Each row was made from one small tree. The marks that hang from a mark follow it in brackets, in alphabetical order. Every link used is in the known rows. Write each row's tree.
In the rows, 128 means zero.
Known rows
zusu{zeril}: [136  97  90 137  96 108 174 102 138 219 141  95  72  93 153 167  97 112
 207 148 136 144 138 196 108 114 125 119 103  77 123  98 131 136 131 179
 113 101 154  33 141]
parero{sase{nukub zufi}}: [125 117 150 111 130 117 172 113  94 205 139 119  99 121  96 139  98 134
 188 115 133 123 121 147  89 136 148 122 101 127 113 119 118 101 139 166
 144 111 162  76 133]
nukub{sase{parero sibik zozaka zufi} zeril}: [105 170 106  78 128 166 139 142 136 154 123 164 174 194 135  60  89 157
  48 151 118 141  94  67  99 184 127 138 150 122 136  94 146 134 101 170
 170 172 113 251 136]
mapob{parero sibik}: [129  71 127 124 107 107 114  95 186 158  84 139 124 118 176 142 107 128
 170 109 103 116 127 200 143 139 126 153 145  57 138 161 138 192 177 123
 108  76 126  46 118]
tasa{mapob{parero sibik zozaka}}: [129  49 140 124 114 122  71  95 197  98  63 120 135 117 190 132 137 180
 172 126  62 134 156 179 173 157 170 146 186  45 150 182 134 247 183 105
 111 103 127  54  91]
sase{nukub zufi}: [131 100 128 111 111 112 172 108 109 232 133 129  83 125 130 137  79 140
 201 107 141 145 140 171  99 154 145 132  94  93 121 125 119 125 152 192
 147 112 157  79 142]
parero{sase}: [145 122 135 133 118 104 167  92 101 161 143 115 105  94  95 168 126 132
 215 132 130 114 119 199 108 101 125 108 116  78 115 139 113 115 135 154
 143 103 163  43 141]
sase{nukub sibik zozaka zufi{zeril{parero}}}: [ 95 154 141  85 163 148 179 137 132 171 113 143  91 150 133  69  99 165
  95 133 121 179 128  79 113 181 129 132  89 155 111  99 127  68 108 144
 150 187 115 209 120]
zeril{parero{sase{zusu}} zozaka zufi}: [154 146 125 110 132 135 124 131  74  68 189 143 135 128 103 134 195 134
 105 123 146 103 108  93 157  74 105 128 128 159 137 144 117  96  90 111
 152 117 104 158 125]
zusu{zeril{zozaka}}: [147 107  86 132 100 117 175 121 132 187 168 105  73 112 134 145 111 124
 187 145 133 145 144 166 138 121 137 112 104  78 138 104 139 133 132 162
 128 108 139  58 136]
zeril{zozaka{mapob} zufi{sase{parero sibik zusu}}}: [103 170 119 128 167 127  81 149  59  47 135 197 166 157 139  98 169 131
  68 133 137 147 109  70 122 107 101 132 147 144 156 148 138 124  95 134
 171 205  83 205 139]
mapob{parero{sase zeril} zufi}: [135 130 162 155 138 114 128 101 153 136 105  93 125  67 124 149 128 109
 132 137 100  85 143 154 115 102 120 121 132 148  93 120 106 141 123  67
  85 107 133  69 117]
sase{zufi}: [132 117 113 126 117 109 156 105 104 186 122 150 106 103 155 145 105 126
 194 107 128 135 144 184 115 131 115 124 117  61 133 134 120 141 127 185
 148 133 147  70 151]
mapob{parero{sase{nukub} zeril{sibik zozaka}} zufi}: [125 141 162 132 137 153 130 134 162 128 133  80 126 111  83 107 140 147
  98 136  99 105 111  74 130 130 158 133 104 186 116 110 120 105 144  51
 111 101 118 136 115]
zozaka{mapob{zufi} sase{zusu}}: [170 154 147 170 116  78 100 105  91  86 107 140 146 100 116 155 103  61
 149 106 166 104 155 188 124  92  92 107 124 123 123 148 122 127 137 133
 103 120 154 120 149]
parero{sase{zufi{zeril}}}: [117 154 138 141 165 127 162 136 105 165 130 109 110  90 121 161 131  91
 151 119 127 115 148 142  99 123 110 111 116 142  97 120 116  98  99 143
 123 139 149  70 123]
tasa{mapob{sibik zozaka zufi{sase{zusu}}}}: [156 102 150 149 122 120  27 115 151  37  55  86 164 143 140 164 157 132
 130 146 120 110 183 140 180 127 146 144 189 116 126 177 126 222 125  64
  68 120 122  76  74]
mapob{sibik zozaka{sase{zeril}}}: [137  89 153 138 115 115 112 137 182 136  86 111 138 153 118 147 105 111
 133 139 125  83 151 148 150 142 142 123 127 147  95 115 146 145 150 102
  88 116 147 104 103]
nukub{sase{sibik zozaka zusu} zeril{zufi}}: [137 162  87  95 101 171 129 146 120 144 172 125 180 204 121 140 128 117
  37 138 147 114  93  74 116 152 118 169 141 155 157 119 157 123  95 163
 157 129 116 207 128]
zusu{zeril{parero sibik}}: [117 118  88 116 101 144 148 120 140 157 134 112  90  94 164 132 141 154
 168 159 131 161  97 142 115 105 110 129 105  96 132  91 118 105 116 150
 125 119 128 118 152]
mapob{zozaka{sase{parero zufi}}}: [137 129 151 112 135 101  96 130 128 123  77 167 128 143 136 106 112 154
 140 137 125 110 145 122 149 134 115  94 130 112  83 114 111 142 113 134
 139 179 139 159 124]
zeril{parero{sase{nukub zozaka}} zufi}: [129 134 147  88 136 134 174 125 105 135 164 156  87 150 100 101 135 175
 137 134 118 137  92 102 120 138 143 130 115 154 113 129 113  89 125 133
 146 120 134 166 128]
nukub{zeril{parero zozaka zufi{sase{sibik}}}}: [111 159  92 105 139 170 114 178 128  83 176 143 140 158 151 115 164 150
  88 124 123 123  83  58 138 133 129 148 160 148 130 127 126 135  95 104
 154 149 115 190 132]
zozaka{sase{zeril{sibik} zufi}}: [100 143 119 134 134 137 143 159 125 170 109 134 129 127 122 135 119 102
 124 110 139 102 114  99 103 127 111 123 109 171 128  89 121  76 111 141
 125 167 145 162 135]
nukub{zeril{parero sibik zozaka zufi}}: [129 150  74 100 103 179 123 168 132  92 190 150 122 136 160 116 166 166
 108 110 120 136  79  73 147 134 131 152 145 118 146 131 126 127 115 129
 174 111 117 199 163]
zufi{sase zeril}: [132 136 120 160 144 118 158 136 140 165 137  76  90 106 120 202 137 101
 184 140 148 126 153 185 115 116 115 107 122 118  72 127  98 107 109 131
 105 131 165  32 116]
zozaka{mapob{parero{sase} zufi}}: [139 130 156 155 133 101 100  93 124  81  96 150 138  72 167 129 111  95
 149 121 100 118 136 184 116 115 131 121 159  86 123 167 126 180 164 116
 113 103 143  70 145]
zeril{parero sibik zozaka{mapob} zufi{sase}}: [108 169 101 134 149 152  90 176  83  20 161 189 133 128 162 105 196 160
 115 120 120 161  88  83 140 103 118 129 153 115 144 164 106 122 126 125
 160 161 109 177 163]
nukub{sase{zeril{zozaka} zufi zusu}}: [143 137 103 124 113 153 142 154 111 158 184  99 158 173 107 143 136  89
  55 130 179 104 155  89 132 121 131 135 117 170 140 104 133 101  90 164
 129 129 111 162 110]
tasa{mapob}: [142  97 111 139 112 110 163  84 127 163 134 110  86  78 142 160 130 166
 251 111 113 153 147 223 120 121 141 117 147  29 154 154 100 155 152 174
 145 119 162  44 138]
parero{zeril}: [139 117 124 151 114 106 187  96 128 202 149  98  93  76 111 175 122 136
 200 127 132 126 142 205 105 108 114  99  95  89 102 106 102 107 126 154
 130 114 152  51 149]

Which tree is each row?
[123 169 147 125 158 152 128 161 159 102 124  82  99 144 112  97 127 144
 103 143 142 145 135  73 144 151 150 140 111 171  81 115 105  86 108  62
 105 147 120 162 103] => mapob{zufi{sase{nukub sibik} zeril{parero zozaka}}}
[124 172 163 158 146 137 146 137  95 104 151 108 130  94  67  99 128 132
 125 129 116 138 117  98 105 122 153 109 101 165 127 117 120  81 151  98
 131 116 132 147 159] => parero{sase{nukub} zeril{sibik zozaka{mapob{zufi}}}}
[144 123 145 148 137 110 149 133 170 144 147 107 115 110  94 141 138 119
 131 119 116  83 133 146 153 102 117  89 113 149 105 115 103 104 141  83
 112 123 140 106 114] => mapob{parero{zeril{zozaka{sase}}}}
[147 126 129 114 111 140 158 117 135 132 174 107 129  95 110 155 139 133
 161 130 140 109  98 161 112 104 130 107 142 121  96 124 108 120 120 136
 142  84 159 117 145] => nukub{zeril{parero{sase}}}
[117 104 168  99 122 135 140 135 167 160 113  97 113 157  95 105 101 175
 118 154 142 121 120  96 129 149 157 115  87 182  75  86 121  71 137 110
 128 154 143 199 112] => mapob{zozaka{sase{nukub sibik zeril{parero}}}}
[ 97 120 103 127 126 146 150 138 115 181 119 134 115 116 155 138 119 124
 134 122 131 139 127 117 103 141 128 135 106 125 142 101 131 108 109 169
 146 158 126 135 146] => sase{zeril{sibik} zufi}
[115 138 127 162 139 106  62 134 134  78  58 135 160 130 170 119 113  62
  74 164 145 135 146 122 115 105 101 143 160 166 123 119 149 174 107  98
  56 123  98 124 114] => zozaka{mapob{sibik zufi{sase{parero zusu{zeril}}}}}
[141 120 148 158 119  83 106 112 113 101 102 153 171 124 107 154 114  68
 145  96 153 107 130 192 119 100  91 120 134 123 144 161 140 125 164 138
 107 102 140 102 138] => zozaka{mapob{sibik} sase{zusu}}
[130 106 137 101 119 110 147 101 102 203 121 145 114 146 119 122  97 141
 132 120 169 143 137 131 105 135 121 131  95 140 117 112 120 104 112 175
 146 132 123 152 125] => sase{nukub parero zufi zusu}
[ 93 104 121 146 139 127  78 139 121 103 103 154 174 114 192 147 144  49
  58 127 102 108 113 105 107  97 105 167 164 183 168 142 172 180 137 116
  81  88  97  91 110] => zozaka{mapob{parero{sase{zusu{zeril{zufi}}}} sibik}}
[132 127 142 135 139 128  56 110 137  62  61  95 134 123 155 135 142 181
 176 155  91 139 163 135 152 145 159 132 176  76 124 160 114 200 128  91
 118 181 139  90 104] => tasa{mapob{zozaka zufi{sase{sibik}}}}
[ 86 125 123 137 160 126 121 149 128 107 105 205 146 137 169  49  98 115
  75 109 106 154 145  96 121 158 135 129 146 132 157 120 159 156 138 150
 141 159  86 188 141] => sase{parero zeril{zozaka{mapob{sibik}}} zufi}
[143 121 149 168 147 135  39 141 167  42  57  50 158 135 139 179 162 103
 102 150 124 114 201 124 173 135 138 146 184 161 102 161 126 196 104  46
  49 130 121  72  60] => tasa{mapob{sibik zozaka zufi{sase{zusu} zeril}}}
[138  70 133 131 108 116  98  95 167 111  84 112 123 116 157 143 129 183
 210 127  85 142 161 194 158 152 163 137 167  36 148 169 132 215 175 134
 123 110 141  47 111] => tasa{mapob{sibik zozaka}}
[114 110 123  82 120 122 173  96 127 210 117 125  97 174 106  83  84 156
  94 182 146 173 112  93 103 151 129 132  75 166 141  67 161  81 100 162
 140 162 100 205 111] => sase{nukub parero sibik zozaka zusu{zeril}}
[150 138 136 138 118 127  93 150 143  44 160 149 190 147 105 115 132  85
  68  93 160 102 112 119 157 108 108 115 155 168 146 144 141 129 147 106
 118  85 125 200 134] => nukub{zeril{parero zozaka{mapob{sibik} sase{zusu}}}}
[120 153  94 139 130 152 155 152 106 143 171 127 109 113 123 134 171 155
 134 119 106 131 109  98 130 119 115 137 106 126 144 116 121  98 113 123
 158 141 113 131 158] => parero{zeril{sibik zozaka zufi}}
[127 168 110 106 118 157 137 153 119  98 169 169 165 152 155  86 106 122
  61 127 132 157 110 108 113 153 133 115 165 107 131 131 125 147 131 189
 152 125 136 218 162] => nukub{sase{zozaka{mapob} zufi} zeril{parero}}
[138 115 169 121 131 123 122 118 103  71 158 142 163 141  76 100 143 129
 100 112 147 137 109 123 138 105 138 125 118 159 149 155 138 105 162 113
 132  79 108 154 127] => zeril{parero{sase{nukub zusu}} zozaka{mapob{sibik}}}
[114 113 129 161 148 121 113 137 179  97 113 145 133 107 176 116 118  94
 107 101  96 147 154 161 153 151 129 131 151  88 141 171 151 175 185 108
 112  98 113  81 122] => zufi{zeril{zozaka{mapob{parero sibik}}}}
[150 180 132 161 126 112  95 142 109  51 117 162 137 109 118 100 125 110
 152 105 125 126 120 134 142 123 119 110 132  94 145 152 128 118 164 110
 134 140 141 161 169] => zeril{sibik zozaka{mapob{zufi} sase}}
[112 142 127  97 114 162 140 167 147 167 141 125 132 148 111 112 110 139
 117 102 151 118  75  75 101 149 134 131 119 187 111  95 105  76 133 133
 133 114 159 214 143] => zozaka{sase{nukub{zeril{parero sibik}} zufi}}
[132 115 112 157 124 115 166 120 115 142 173 141 100 101 131 129 108 111
 156 114 136 157 155 172 126 129 148  99 117  86 142 129 139 120 152 180
 153 127 136 108 157] => sase{zeril{zozaka{mapob}}}
[118 151 105 138 136 143 129 136 100 157 119 105 136 117 137 170 149  97
 106 118 157 136 147 112 117 124  88 138  98 152 134 117 128  80  83 150
 138 156 120 126 131] => sase{zufi{zeril{sibik}} zusu}
[158 103 109 137 106 123 164 113 118 164 184 101 109 136  95 163 131 106
 126 127 175 121 162 146 147 109 133 115  95 136 138 114 141 102 108 148
 139 118 122 117 120] => sase{zeril{zozaka} zusu}
[128 157 133 137 139 143 168 131 102 125 174  93 130  99  55 139 174 158
 148 140 113 113 100 117 122  98 122  94  97 139 128 107 117  70 113 101
 153 128 128 114 145] => parero{sase zeril{sibik zozaka}}
[130  96 155 150 124  89  79 113 148  93  80 158 184 129 144 149 120  66
 107  93 134  95 128 180 135 108  95 128 153 134 150 171 146 156 178 112
  91  97 128 108 116] => zozaka{mapob{parero sibik} sase{zusu}}
[127 105 148 138 144 101  76 113 139  55  87 175 172 165 142 138 136  91
  65 134 118 135 135 149 153 128 114 126 166 125 152 182 159 187 151 108
  97 128 108 115 100] => zufi{sase{zozaka{mapob{parero sibik}} zusu}}
[ 99 144 122  97 153 140 132 158 116 141 137 160 105 181 117  82 135 182
 125 139 123 142  90  63 116 153 149 151 119 147 123 118 119 107 118 122
 164 179 107 175 119] => zeril{zozaka zufi{sase{nukub parero sibik}}}
[129 143 155 106 145 117 107  92 142  89  70 154 141 131 140  85 111 143
 104 149  76 120 118 118 138 150 130 139 140 107 139 143 150 156 131  80
 126 158 113 146 110] => mapob{parero{sase{sibik zozaka}} zufi}
[140 111 106 107 106 145 169 144 131 211 186 118  96 154 116 123  80 128
 144  99 144 133 134 118 126 173 171 127 112 122 132 117 139 134 148 175
 160  92 154 127 141] => sase{nukub{zeril{zozaka}} zufi}
[142 158 121 135 130 161  81 158 129  43 141  96 145 150 107 130 181 118
  52 151 172 115 129  53 163  95 118 137 129 200 118 115 117  91  65  58
  99 153  95 206 107] => mapob{zufi{sase{zeril{parero sibik zozaka} zusu}}}
[ 99 125 109  80 131 134 157 122 114 199 123 152  99 183 136  80  99 151
  66 168 133 165 104  51 101 159 123 160  89 193 150  72 161  91  88 159
 141 172  87 222 113] => sase{nukub parero sibik zozaka zusu{zeril{zufi}}}
[124 153 136 124 139 162 153 155  73 146 195  91 136 140  43 150 182 136
  86 130 144 106  92  49 116 101 126 136  79 238 139 105 123  45  99 100
 147 118 109 156 125] => parero{sase{nukub zusu} zeril{sibik zozaka zufi}}
[151  91 139 141 107 115  66  95 168  83  54 108 128 112 177 124 120 162
 192 126  79 133 176 175 173 160 164 151 179  44 142 171 134 239 165  99
  95 108 128  67 110] => tasa{mapob{sibik zozaka zufi}}
